Each row was made from one small tree. The marks that hang from a mark follow it in brackets, in the order of their numbers. Every link used is in the known rows. Write each row's tree.
Known rows:
K347(K186(K503) K297 K998): [ 1.50 -0.06 -2.92 -3.42  2.82  0.87 -1.08  6.69 -1.69 -2.92 -1.23  1.29
  2.04  4.45  1.18  0.30 -0.06 -1.42  3.00  0.36  1.74  2.27 -2.91 -1.50]
K459(K347(K297)): [ 0.56 -2.81 -2.46 -1.99  0.72  2.54  0.50  6.28  1.43 -0.84 -0.69  1.99
 -0.08  2.62  1.56  0.21  1.32  0.28  2.35  2.86  4.35  3.42 -3.18 -2.33]
K313(K347): [ 0.93 -4.17 -3.11 -1.25 -0.66  1.17 -0.13  4.58  1.79 -3.57 -1.99  1.69
 -0.68  2.28 -0.95 -2.94  1.29  0.22  3.83  2.31  3.64  4.21 -2.69 -2.26]
K297(K347(K186 K447)): [ 1.16 -3.44 -2.58 -0.02 -1.19  2.03  0.12  4.06 -1.12 -4.42 -0.93  1.25
 -0.17  1.59 -0.01 -1.03  4.02 -0.97  2.78  1.23  1.97  3.73 -1.68 -2.85]
K447(K347(K15 K313)): [-1.35 -3.92 -2.54 -0.42  2.95  3.35  2.29  6.86  4.94 -1.45 -1.44  3.01
 -2.25  0.30 -0.63 -0.47  2.27  1.56  5.99  4.12  2.48  1.26 -1.23 -5.84]
K186(K347(K15 K313 K447) K503): [-3.07 -2.78 -1.03 -0.46 -1.02  1.40  0.51  5.72  0.46 -3.49  1.66  5.15
 -2.51 -1.58  0.56  0.09  1.10 -1.04  3.82  3.56 -0.06  0.83 -1.12 -5.66]
K503(K186(K347(K297 K313 K998))): [ 0.95 -1.38 -1.27 -2.10  5.64  0.41  0.75  5.71  0.63 -3.46 -0.99  2.15
  1.40  1.14  0.40  0.44  1.38 -2.32  3.54  2.66  1.62  1.25 -1.03 -1.73]
K998(K347(K186 K447)): [ 1.67 -4.08 -2.35  0.38 -0.72  2.27  2.26  4.98 -0.33 -4.47 -0.12  2.48
  0.10  0.61  0.05  1.22  1.58  0.55  3.38  1.33  0.81  3.52 -1.78 -1.80]
K503(K186(K347)): [-0.30 -4.06 -2.15 -1.49 -2.25 -0.26  1.78  5.68  0.88 -4.37  0.43  1.66
 -0.07  2.04  0.04 -2.42 -0.02 -2.06  2.36  2.33  0.01  3.09 -3.08 -1.62]
K459(K347(K186 K447 K998)): [ 2.29 -0.60 -3.18 -0.23  0.71  1.89 -0.13  6.18 -1.99 -3.77 -2.75  1.61
  0.41  3.02  0.53  0.04  2.50  0.14  1.83 -0.13  3.20  3.99 -2.11 -0.82]
K503(K186): [-0.12 -4.25 -4.19 -2.81 -0.52  1.00  1.43  6.56 -0.13 -3.82 -0.21  1.86
  0.84  3.31 -0.23 -1.90  0.11 -1.72  3.35  1.92  1.30  3.89 -3.10 -2.70]
K347(K313): [-0.60 -3.50 -4.56 -2.45  1.54  2.87  1.24  6.49  1.83 -2.61 -1.45  3.60
  0.25  1.54 -0.47 -1.82  1.13  0.57  4.10  1.84  3.70  2.45 -1.90 -4.76]
K459(K347(K15 K313 K998)): [-0.88 -1.94 -3.62 -1.33  4.73  3.44  0.32  7.44  1.56 -2.11 -2.52  3.35
 -1.42  1.89 -0.61 -1.08  2.70  1.58  5.13  2.80  4.52  3.34 -1.50 -2.80]
K186(K347 K503): [-1.16 -2.92 -1.95 -2.28 -4.06  0.07  0.56  6.19  0.89 -3.49  1.20  3.05
 -0.91  2.63  0.71 -2.83 -0.95 -1.10  1.79  1.63  0.84  2.63 -3.26 -2.69]
K998(K347(K15 K297 K313)): [-0.99 -4.74 -1.53 -1.03  5.46  3.88  2.00  5.78  3.47 -1.66  0.57  3.39
 -0.85 -1.42  0.05  2.50  1.86  1.37  6.92  5.21  2.42  1.80 -0.93 -3.72]
K447(K347(K15 K186 K297 K998)): [ 1.86 -0.66 -1.24 -0.16  5.32  2.52 -0.07  6.43  2.61 -1.43 -2.70 -0.61
  0.15  2.04  0.10  2.56  2.06  0.80  5.41  3.10  1.88  1.64 -2.26 -2.23]
K447(K347(K15 K313 K998)): [-0.07 -2.05 -2.73 -0.29  5.45  3.05  1.48  7.48  3.99 -1.73 -3.09  2.57
 -1.44  1.65 -1.34  0.17  2.18  1.68  6.18  2.97  3.63  1.42 -0.60 -4.68]
K447(K347(K15 K297 K313 K998)): [ 0.61 -1.27 -1.44 -0.50  7.82  3.23  0.91  6.90  4.17 -0.49 -2.56  1.77
 -0.61  0.84 -0.26  2.79  2.45  1.30  6.33  4.15  3.77  0.48 -0.50 -4.84]
K297(K347(K186 K313 K998)): [ 1.48 -2.11 -3.73 -1.38  4.65  2.37  0.01  5.31  0.06 -4.31 -3.28  1.62
  0.35  3.23 -0.95 -3.00  4.48 -0.13  4.11  0.48  3.88  3.49 -0.61 -1.48]
K347(K313 K447 K998): [ 1.22 -1.17 -3.89 -1.03  3.63  2.67  0.38  6.67 -0.60 -3.57 -2.81  3.69
  0.95  1.18 -0.68  1.23  1.79  0.31  4.11  0.66  3.96  2.07 -0.52 -4.69]
K447(K347(K15 K186 K998)): [ 1.28 -1.27 -2.53  0.17  2.98  2.39  0.45  6.98  2.56 -2.47 -3.01 -0.08
 -0.79  2.78 -0.93  0.07  1.74  1.46  5.28  1.93  1.55  2.60 -2.22 -2.04]
K347(K186(K503)): [-0.58 -2.76 -4.25 -3.20 -2.16  0.94  0.18  6.37 -1.09 -3.61 -0.14  2.26
  0.41  4.17  1.04 -3.05 -0.40 -0.98  2.52  0.25  0.62  3.30 -3.53 -2.48]

Write each row's tree:
[ 2.25 -1.99 -3.47 -1.17  1.96  1.76 -0.50  5.35 -0.34 -4.29 -2.75  0.07
  0.72  4.43 -0.85 -2.64  3.19 -0.31  3.42  0.32  3.37  4.52 -1.99 -0.32] : K297(K347(K186 K998))
[-0.34 -4.51 -1.29 -0.72  2.59  3.46  1.48  6.14  3.16 -1.76  1.05  1.72
 -0.64 -0.16  0.19  3.08  0.75  1.18  6.14  5.09  1.99  2.79 -2.14 -2.48] : K998(K347(K15 K297))
[-0.32 -2.35 -2.35  0.40  4.91  3.07 -0.45  5.61  0.34 -3.72 -2.06  2.91
 -1.27  0.10 -1.48  0.85  4.78 -0.17  5.93  2.93  4.23  2.60  0.50 -4.63] : K297(K347(K15 K313 K447 K998))
[-1.57 -3.04 -2.88 -1.88  4.78  4.05  0.31  6.15  2.62 -1.08 -0.62  2.84
 -0.09 -0.83  0.31  1.91  1.79  0.47  6.36  4.57  2.95  1.45 -1.97 -5.39] : K347(K15 K297 K313)
[ 1.01 -2.64 -3.67 -1.73  4.68  2.40  0.33  5.86  1.14 -3.56 -2.74  2.55
 -0.23  3.26 -1.42 -2.58  3.64  0.05  4.44  1.39  5.19  3.49 -0.37 -2.91] : K297(K347(K313 K998))
[ 1.95 -0.98 -2.20 -0.95  0.62 -0.46 -1.53  4.43 -3.04 -5.46 -2.33  2.31
 -0.04  3.31 -0.12 -1.58  1.52 -1.52  2.71  0.01  1.64  3.33 -1.70 -1.56] : K313(K347(K186(K503) K447 K998))
[ 0.55 -2.32 -2.07  0.56  1.99  2.61 -0.99  5.79 -0.19 -3.79 -1.78  1.17
 -1.20  1.34 -1.32  1.28  3.55 -0.36  5.17  2.77  3.47  3.65 -0.73 -3.37] : K297(K347(K15 K447 K998))
[-0.92 -3.15 -1.48 -0.70  5.31  3.45  1.72  6.31  5.13 -0.09 -0.90  2.50
 -1.53 -0.41  0.21  2.07  2.49  1.03  5.91  5.26  2.76  0.28 -1.11 -6.07] : K447(K347(K15 K297 K313))
[ 0.71 -1.69 -4.20 -1.89  3.85  2.76  0.84  7.22  0.86 -2.43 -3.00  3.58
 -0.24  3.27 -0.16 -2.07  2.22  1.03  3.06  1.00  5.32  3.48 -1.37 -2.19] : K459(K347(K313 K998))
[ 1.41 -3.46 -1.33 -0.27  4.11  2.95  2.11  4.35  0.17 -3.44 -0.06  3.50
  0.73 -1.36  0.90  3.26  2.89  0.14  4.27  2.64  1.56  1.37 -0.40 -3.13] : K998(K347(K186 K297 K313 K447))
[-1.74 -3.45 -3.65 -0.93  2.41  3.73  0.93  6.03  1.34 -2.32 -1.34  2.95
 -1.75  0.65  0.45 -2.34  3.24  1.15  4.56  2.94  2.34  3.42 -2.16 -2.58] : K459(K347(K15 K186 K313))
[-1.99 -4.34 -1.56 -0.81 -1.30  0.71  1.05  5.94  1.59 -4.04  1.04  1.25
 -1.14  0.39 -0.26 -1.45  0.36 -1.57  4.39  4.21 -0.84  3.01 -3.16 -2.13] : K503(K186(K347(K15)))
[ 1.00 -2.09 -0.64 -1.17  0.22 -0.02 -1.17  3.21 -2.03 -3.80 -0.28  2.32
  0.04  1.23  1.56  0.17  1.67 -2.37  2.37  2.12  0.97  1.95 -2.23 -2.98] : K313(K347(K186(K503) K297 K447))
[ 2.78 -0.26 -3.13 -1.99  3.92  1.98 -0.80  6.23 -0.22 -2.56 -2.69 -0.26
  2.62  3.23  0.46  1.47  0.98 -0.05  3.75  0.80  2.92  2.66 -2.82 -1.15] : K347(K186 K297 K998)
[-0.94 -2.34 -3.66 -2.17  0.20  1.37  0.64  5.63 -2.10 -4.07 -0.09  4.70
  0.10  1.23  0.97 -1.09  1.63 -1.40  2.65  0.48  0.73  1.41 -1.59 -4.96] : K347(K186(K503) K313 K447)
[ 1.26 -2.29 -1.94 -1.21  4.62  2.40  1.80  5.30  3.29 -1.28 -1.92  1.98
  0.22  1.14  0.96  0.30  2.64  0.32  3.83  2.68  2.21  0.50 -1.51 -4.12] : K447(K347(K186 K297 K313))
[ 0.94 -1.85 -3.12 -2.45  0.86  0.54 -0.79  5.90 -1.73 -4.54 -1.28  1.21
  0.10  5.74 -0.12 -3.69  2.21 -1.63  2.62 -0.08  2.36  4.07 -1.98 -0.76] : K297(K347(K186(K503) K998))
[ 1.05 -0.70 -3.29  0.06  1.94  2.70 -0.90  6.31 -1.50 -4.03 -2.34  0.66
  0.54  0.69 -0.74  2.18  1.83  0.37  5.19  1.37  1.43  3.11 -2.13 -2.67] : K347(K15 K186 K447 K998)
[-0.72 -4.22 -0.70  0.37  4.96  3.96  1.89  5.19  2.01 -2.17  0.74  4.09
 -1.00 -3.10  0.13  5.00  2.53  0.74  6.25  5.19  1.88  1.11 -0.13 -4.90] : K998(K347(K15 K297 K313 K447))
[-0.75 -4.42 -3.09 -2.53  1.27  1.68  2.41  5.72  0.29 -3.99  0.70  4.67
 -0.54  2.22  0.57 -2.62  0.85 -0.03  3.58  1.14  0.56  2.78 -1.30 -2.23] : K998(K347(K186(K503) K313))
[-0.82 -4.26 -1.96  0.44 -0.57  2.96 -0.06  5.17  0.63 -3.60  0.00  1.90
 -2.06  0.01 -0.71  0.57  3.68 -0.37  4.95  3.78  2.46  3.32 -1.58 -4.63] : K297(K347(K15 K447))
[ 0.70 -1.95 -2.52  0.09  2.79  2.44  0.67  7.75  3.73 -1.89 -2.49  0.69
 -1.17  2.77 -1.24  0.63  1.23  1.60  5.48  2.90  3.04  2.58 -2.15 -3.46] : K447(K347(K15 K998))
[ 0.55 -1.14 -2.05 -1.25  4.29  3.04 -0.62  7.21  1.29 -0.84 -1.91  1.11
 -0.47  2.30  0.62  1.82  1.58  0.74  4.57  3.51  4.28  3.37 -2.70 -1.73] : K459(K347(K15 K297 K998))
[ 0.06 -2.07 -1.82 -0.26  1.79  3.18 -0.63  5.22 -0.45 -2.37 -0.43  0.73
  0.46 -1.16  1.01  3.93  2.12 -0.37  4.94  3.56  0.64  1.85 -2.71 -3.94] : K347(K15 K186 K297 K447)
[-1.61 -4.29 -2.20  0.28  2.26  3.55  0.48  4.91  0.94 -3.31 -0.52  3.45
 -2.13 -1.12 -0.76  0.01  4.80 -0.45  5.56  4.10  2.99  2.37 -0.25 -5.84] : K297(K347(K15 K313 K447))
[ 0.52 -1.49 -2.84 -0.07  5.76  2.90  1.06  6.68  3.02 -2.58 -3.54  1.57
 -0.79  1.54 -0.82 -0.52  2.96  1.47  5.88  2.17  2.16  1.53 -0.89 -3.52] : K447(K347(K15 K186 K313 K998))
[ 1.81 -2.84 -0.83 -0.15  1.23  1.20 -0.50  3.51  0.29 -2.82 -1.33  1.98
 -0.03 -0.19  0.24  1.85  2.04 -0.75  3.57  3.40  3.57  2.44 -1.88 -3.74] : K313(K347(K297 K447))
[-0.07 -2.86 -2.82 -2.23  3.41  3.24  1.10  6.04  1.99 -0.91 -0.94  3.69
 -0.32  1.50  1.27 -0.31  2.40  0.26  2.93  3.08  4.79  2.37 -1.89 -3.56] : K459(K347(K297 K313))
[-0.07 -4.05 -0.41  0.45  2.07  3.35  1.41  5.37  1.63 -2.38  1.14  2.27
 -0.54 -1.75  0.36  5.33  1.37  0.61  5.71  4.94  1.53  2.06 -1.44 -3.67] : K998(K347(K15 K297 K447))
[-0.21 -0.60 -1.78 -1.35  0.83  0.16  0.39  6.29 -1.06 -4.41 -0.46  4.81
 -0.50  1.20  0.16 -0.35  0.65 -1.37  2.24  0.55  1.70  1.09 -0.53 -3.94] : K186(K347(K313 K447 K998) K503)
[-1.05 -3.89 -3.48 -2.79  1.04  1.33  0.48  5.04 -0.42 -3.95 -0.13  3.68
 -0.92  3.29  0.47 -4.90  3.37 -1.69  2.89  1.24  1.96  2.88 -1.50 -3.18] : K297(K347(K186(K503) K313))
[ 0.72 -2.23 -2.97 -0.49  2.78  2.72 -1.24  5.49  0.40 -4.09 -2.54 -0.40
 -0.40  2.92 -1.08 -1.55  3.77  0.19  5.50  2.05  2.58  4.43 -2.12 -0.80] : K297(K347(K15 K186 K998))
[-1.12 -3.03 -2.09 -1.46  1.71  3.57  0.19  6.49  2.30 -0.44 -0.28  1.54
 -1.12  1.08  1.16  1.13  1.76  0.62  4.20  4.60  3.40  3.10 -3.25 -2.85] : K459(K347(K15 K297))
[ 0.03 -0.99 -4.55 -3.37  3.21  1.33 -0.02  6.96 -1.41 -3.85 -1.99  3.50
  1.10  4.12  0.16 -2.67  0.64 -0.80  3.44 -0.53  2.10  2.35 -1.53 -2.60] : K347(K186(K503) K313 K998)
[ 0.92 -1.29 -2.70 -1.17  2.38  1.57  0.50  6.40  1.79 -3.55 -2.31  2.87
  0.11  1.62 -0.86 -1.47  1.21  0.44  3.47  1.06  3.14  2.09 -1.17 -2.46] : K186(K347(K313 K998))
[ 1.32 -0.92 -3.26 -2.61  6.43  2.71  0.06  6.75  1.14 -1.92 -2.78  2.47
  1.73  2.01  0.14  1.53  1.48  0.27  4.51  1.86  4.92  1.66 -1.35 -3.63] : K347(K297 K313 K998)
